Every row comes from one small tree of marks. Brackets hold a mark, then the marks that hang from it, in alphabetical order. Every link used is in the known rows. Which tree was each row made from?
Known rows:
{zoguf {zubap {pofirut gisi pilaf}}}: [-1.93  0.36 -1.18 -0.17  0.43  0.71  0.21 -1.37  0.40 -0.67  0.07 -0.53
  0.23  0.10  0.83  1.13  0.11 -2.67  5.31 -0.02]
{zoguf {zubap {pofirut gisi}}}: [-1.85 -0.79 -1.30  0.10  0.12  0.54 -0.13 -0.96  0.74 -0.05  0.16 -0.67
  0.54  0.04  0.64  0.27 -0.36 -1.58  3.48 -0.24]
{gisi {pofirut {nilu naden} pilaf}}: [-1.68  1.23 -1.00  2.27 -0.07  0.15  1.47 -0.82 -0.60 -1.22 -0.19  0.58
  1.53  0.64  0.69  0.99  0.89 -0.59 -1.36  0.37]
{pilaf pofirut zogol}: [-2.27 -0.33 -1.45  1.12 -0.52 -0.18  0.17  0.50  0.38 -0.32 -0.16 -0.28
  1.79 -0.32  0.04  0.14 -0.81  2.99  0.60 -0.56]
{naden nilu}: [-1.61 -0.62 -1.36  1.32 -0.05 -0.17  0.48 -0.51  0.22 -1.84  0.16  0.20
  1.52  0.29  0.67  0.75 -0.80  1.27  1.37 -0.66]
{zubap {pofirut nilu} zoguf}: [-1.56  0.00 -1.52  1.25  0.29  0.21  0.63  0.35  0.54  0.12 -0.37 -0.15
  1.68  0.20  0.77  0.06 -0.28 -0.23  1.24 -0.43]
{pofirut gisi nilu {pilaf zogol} zubap}: [-1.46  0.87 -0.90  1.18  0.03  0.99  0.94 -1.50 -0.02  0.18 -0.74  0.59
  0.91  0.22  0.99  1.55  0.51 -1.41 -0.76  0.41]
{pofirut gisi zubap}: [-1.72 -0.77 -1.04  0.40 -0.26  0.48  0.05 -0.86  0.50 -0.93 -0.35 -0.90
  1.07  0.24  0.77  1.12 -0.14 -0.10  2.45 -0.18]
{pilaf {pofirut {nilu naden}} zogol}: [-1.85 -0.08 -1.39  2.51 -0.77 -0.05  0.89 -0.77 -0.06  0.45 -0.05  1.19
  2.03 -0.18  0.29 -0.09 -0.17  2.06 -4.83 -0.43]
{pofirut gisi nilu}: [-1.31 -0.60 -0.83  0.81  0.25  0.07  0.51 -0.94  0.20 -0.13 -0.27  0.08
  1.19 -0.06  0.33  0.69  0.16 -1.36 -3.26 -0.11]
{zubap {pofirut pilaf}}: [-2.15  0.59 -1.56  0.53  0.61  0.47  0.03 -0.48  0.24 -0.95 -0.46 -1.02
  1.09  0.66  1.07  1.20 -0.05  0.14  3.99 -0.23]
{zoguf {zubap pofirut}}: [-2.10 -0.42 -1.27  0.69  0.25  0.25  0.18 -0.41  0.87 -0.36  0.28 -0.53
  1.32  0.16  0.64 -0.11 -0.60 -0.16  5.43 -0.63]
{zoguf {zubap {pofirut nilu pilaf}}}: [-1.71  0.96 -0.81  0.89  0.54  0.54  1.10 -1.26  0.36 -0.30  0.16  0.62
  1.38  0.40  0.88  0.36  0.23 -2.33  3.18 -0.33]
{pilaf {pofirut gisi} zogol}: [-1.96 -0.66 -1.38  0.41 -0.61  0.04 -0.04 -0.17  0.17  0.04 -0.30 -0.62
  0.98 -0.59  0.02  0.58 -0.54  1.65 -1.08 -0.26]
{pofirut gisi nilu pilaf {zubap zoguf}}: [-1.18  0.80 -0.82  0.79  0.06  0.53  1.14 -0.73  0.05 -1.06 -0.49  0.20
  0.98  0.01  0.92  1.75  0.50 -2.86  2.73  0.28]
{gisi pofirut}: [-2.10 -0.37 -1.06  1.09 -0.13 -0.20  0.49  0.81  0.19 -1.20 -0.18 -1.08
  1.54  0.34  0.29  0.35 -0.20  1.60  2.23 -0.12]
{zubap zoguf}: [-1.81 -0.35 -1.49  1.09  0.07 -0.45  0.54  1.12  0.65 -1.14 -0.04 -0.61
  1.55 -0.43  0.39  0.66 -0.68  0.50  4.25 -0.40]
{pofirut nilu pilaf zubap}: [-1.55  0.88 -0.47  1.38  0.26  0.53  1.12 -1.16  0.03 -1.24 -0.34  0.30
  1.85  0.64  1.03  1.21  0.48 -1.10  1.81 -0.18]
{pofirut gisi nilu pilaf}: [-1.39  0.54 -0.75  0.74  0.49  0.25  0.81 -1.29 -0.13 -0.76 -0.32  0.07
  0.80  0.05  0.52  1.53  0.64 -2.55 -1.72  0.16]
{pofirut {zubap zoguf}}: [-1.79 -0.23 -1.29  1.13 -0.24  0.08  0.59  0.68  0.69 -1.37 -0.20 -0.55
  1.76  0.01  0.77  0.74 -0.59  0.77  6.05 -0.45]
{zoguf {zubap {pofirut gisi nilu}}}: [-1.44 -0.44 -0.89  0.52  0.22  0.60  0.48 -1.51  0.57  0.64  0.09  0.18
  0.89  0.15  0.60 -0.02  0.01 -2.53 -0.17 -0.26]
{pilaf {pofirut gisi {nilu naden}} zogol}: [-1.59 -0.31 -1.44  1.88 -0.85  0.16  0.54 -1.37 -0.15  0.95 -0.15  1.05
  1.30 -0.34  0.21  0.39  0.06  0.63 -6.54 -0.05]
{gisi {pofirut zubap}}: [-2.04 -0.30 -0.90  1.12 -0.49  0.31  0.53  0.38  0.25 -1.48 -0.37 -1.19
  1.92  0.71  0.72  0.44 -0.13  1.72  4.67 -0.17]

Which tree is each row?
[-1.44  1.19 -1.16  2.43 -0.13  0.43  1.56 -0.94  0.00 -1.27 -0.14  1.05
  1.69  0.31  1.29  1.47  0.50 -1.56  2.64  0.07] -> {pofirut {nilu naden} pilaf {zubap zoguf}}
[-1.76  1.39 -1.32  2.78 -0.21  0.36  1.49 -0.54 -0.48 -0.01 -0.45  1.05
  1.38  0.42  0.65  0.94  0.73  0.39 -1.88  0.60] -> {gisi {pofirut {nilu naden} {pilaf zogol}}}
[-1.69  0.89 -1.47  0.76  0.49  1.05  0.43 -1.20 -0.01  1.02 -0.85  0.26
  0.55  0.34  0.86  1.24  0.44 -1.14 -2.20  0.40] -> {zubap {pofirut gisi nilu {pilaf zogol}}}
[-1.86  0.55 -1.39  0.69  0.22  0.45  0.35 -0.56  0.11 -0.44 -0.59 -0.22
  0.35 -0.28  0.50  1.82  0.08 -0.39  0.92  0.45] -> {pofirut gisi {pilaf zogol}}
[-2.02 -0.43 -1.16  0.81 -0.74 -0.12  0.52  0.80  0.51 -1.81 -0.04 -0.80
  2.14 -0.20  0.48  0.35 -0.77  1.50  5.81 -0.77] -> {pilaf {pofirut {zubap zoguf}}}
[-1.68 -0.20 -1.00  1.19  0.27  0.42  0.85 -0.96  0.70  0.37  0.23  0.41
  1.65  0.34  0.63 -0.48 -0.19 -1.26  1.63 -0.63] -> {zoguf {zubap {pofirut nilu}}}
[-1.36  0.08 -0.94  1.62 -0.10  0.14  1.17  0.18  0.56 -0.70 -0.24  0.25
  2.09  0.11  0.79  0.46 -0.23 -0.55  2.75 -0.43] -> {pofirut nilu {zubap zoguf}}
[-1.97  1.12 -0.99  1.07 -0.23  0.33  1.11  1.02  0.00 -2.28 -0.41 -0.85
  1.46  0.37  0.82  1.42  0.19  0.10  8.39  0.27] -> {gisi {pofirut pilaf {zubap zoguf}}}
[-1.51  0.24 -0.81  1.73 -0.45  0.23  1.35  0.86  0.25 -1.05 -0.37 -0.12
  2.20  0.35  0.67  0.14  0.06  0.03  3.59 -0.01] -> {gisi {pofirut nilu {zubap zoguf}}}
[-2.10  1.37 -1.34  1.47 -0.36  0.55  1.13  1.17  0.13 -1.28 -0.64 -0.35
  1.34  0.21  0.82  1.30  0.05  1.02  7.33  0.54] -> {gisi {pofirut {pilaf zogol} {zubap zoguf}}}
[-1.39  0.55 -1.12  1.63  0.20  0.26  0.93 -2.04 -0.37 -0.68 -0.22  0.73
  0.71  0.07  0.82  1.56  0.84 -2.49 -3.47  0.32] -> {pofirut gisi {nilu naden} pilaf}
[-1.50  1.34 -1.14  1.84  0.05  0.54  1.51  0.21  0.25 -0.37 -0.55  0.93
  1.66  0.01  0.97  1.33  0.13 -0.61  3.12  0.16] -> {pofirut nilu {pilaf zogol} {zubap zoguf}}
[-1.72 -0.37 -1.01  2.17 -0.60 -0.32  0.79 -1.04 -0.12 -0.42  0.21  0.69
  2.12  0.09  0.28 -0.04 -0.02  0.93 -3.89 -0.65] -> {pilaf {pofirut {nilu naden}}}
[-2.12  0.72 -1.18  0.50  0.52  0.49  0.42 -0.75  0.52 -1.00  0.20 -0.27
  1.00  0.28  0.91  0.71 -0.13 -1.46  6.46 -0.32] -> {zoguf {zubap {pofirut pilaf}}}
[-1.44  1.16 -0.74  1.37  0.18  0.33  1.41 -0.07  0.21 -1.41 -0.36  0.44
  1.78  0.24  0.99  1.33  0.22 -1.63  4.10 -0.09] -> {pofirut nilu pilaf {zubap zoguf}}
[-1.46  0.91 -1.18  1.13  0.29  0.51  0.88 -1.04 -0.13  0.43 -0.60  0.67
  0.70 -0.21  0.51  1.53  0.48 -1.29 -2.67  0.47] -> {pofirut gisi nilu {pilaf zogol}}
[-1.41 -0.36 -0.84  0.63 -0.79  0.18  0.81 -0.28  0.13 -0.73 -0.16 -0.10
  1.65 -0.25  0.41  0.50 -0.11 -0.69  0.55 -0.45] -> {pilaf {pofirut gisi nilu {zubap zoguf}}}
[-1.51 -0.19 -1.01  2.49 -0.36  0.40  1.00 -1.65  0.24 -0.39 -0.06  0.71
  2.07  0.68  1.11  0.51  0.26  0.24 -1.03 -0.38] -> {pofirut {nilu naden} zubap}
[-1.28 -0.56 -1.02  1.84 -0.38  0.72  0.70 -2.25  0.10 -0.04 -0.26  0.54
  1.34  0.46  1.02  0.82  0.50 -1.03 -2.62 -0.01] -> {pofirut gisi {nilu naden} zubap}
[-1.69  1.10 -0.37  1.43 -0.05  0.59  1.43 -0.38 -0.26 -1.57 -0.49 -0.08
  1.87  0.89  0.94  0.87  0.69 -0.67  2.51  0.20] -> {gisi {pofirut nilu pilaf zubap}}
[-1.61 -0.37 -1.03  0.99 -0.45  0.10  0.49 -0.57  0.01  0.78 -0.30  0.26
  1.39 -0.40 -0.03  0.27 -0.18  0.58 -4.91 -0.21] -> {pilaf {pofirut gisi nilu} zogol}
[-1.93 -1.03 -0.92  0.06 -0.80  0.35 -0.09 -0.80  0.23 -1.21 -0.17 -1.10
  1.39  0.11  0.46  0.69 -0.30  0.71  1.90 -0.55] -> {pilaf {pofirut gisi zubap}}
[-2.13 -0.04 -1.54  1.21 -0.91  0.15  0.52  1.06  0.56 -0.63 -0.28 -0.21
  1.97 -0.37  0.45  0.33 -0.91  2.49  4.75 -0.46] -> {pilaf {pofirut {zubap zoguf}} zogol}
[-1.74 -0.41 -0.88  2.08 -0.92  0.21  0.90 -1.51 -0.06 -0.70  0.06  0.62
  2.40  0.48  0.78  0.06  0.01  1.07 -1.73 -0.73] -> {pilaf {pofirut {nilu naden} zubap}}
[-1.51  0.33 -1.11  2.63 -0.77  0.20  1.44  0.06  0.02 -0.91 -0.22  0.53
  2.12  0.50  0.87  0.24  0.30  0.29  1.89  0.06] -> {gisi {pofirut {nilu naden} {zubap zoguf}}}
[-1.40 -0.24 -1.96  1.50 -0.13  0.47  0.49 -0.96  0.20  0.48 -0.35  0.26
  0.80  0.13  0.88  0.59  0.15 -1.35 -2.09  0.09] -> {zubap {pofirut gisi {nilu naden}} zoguf}
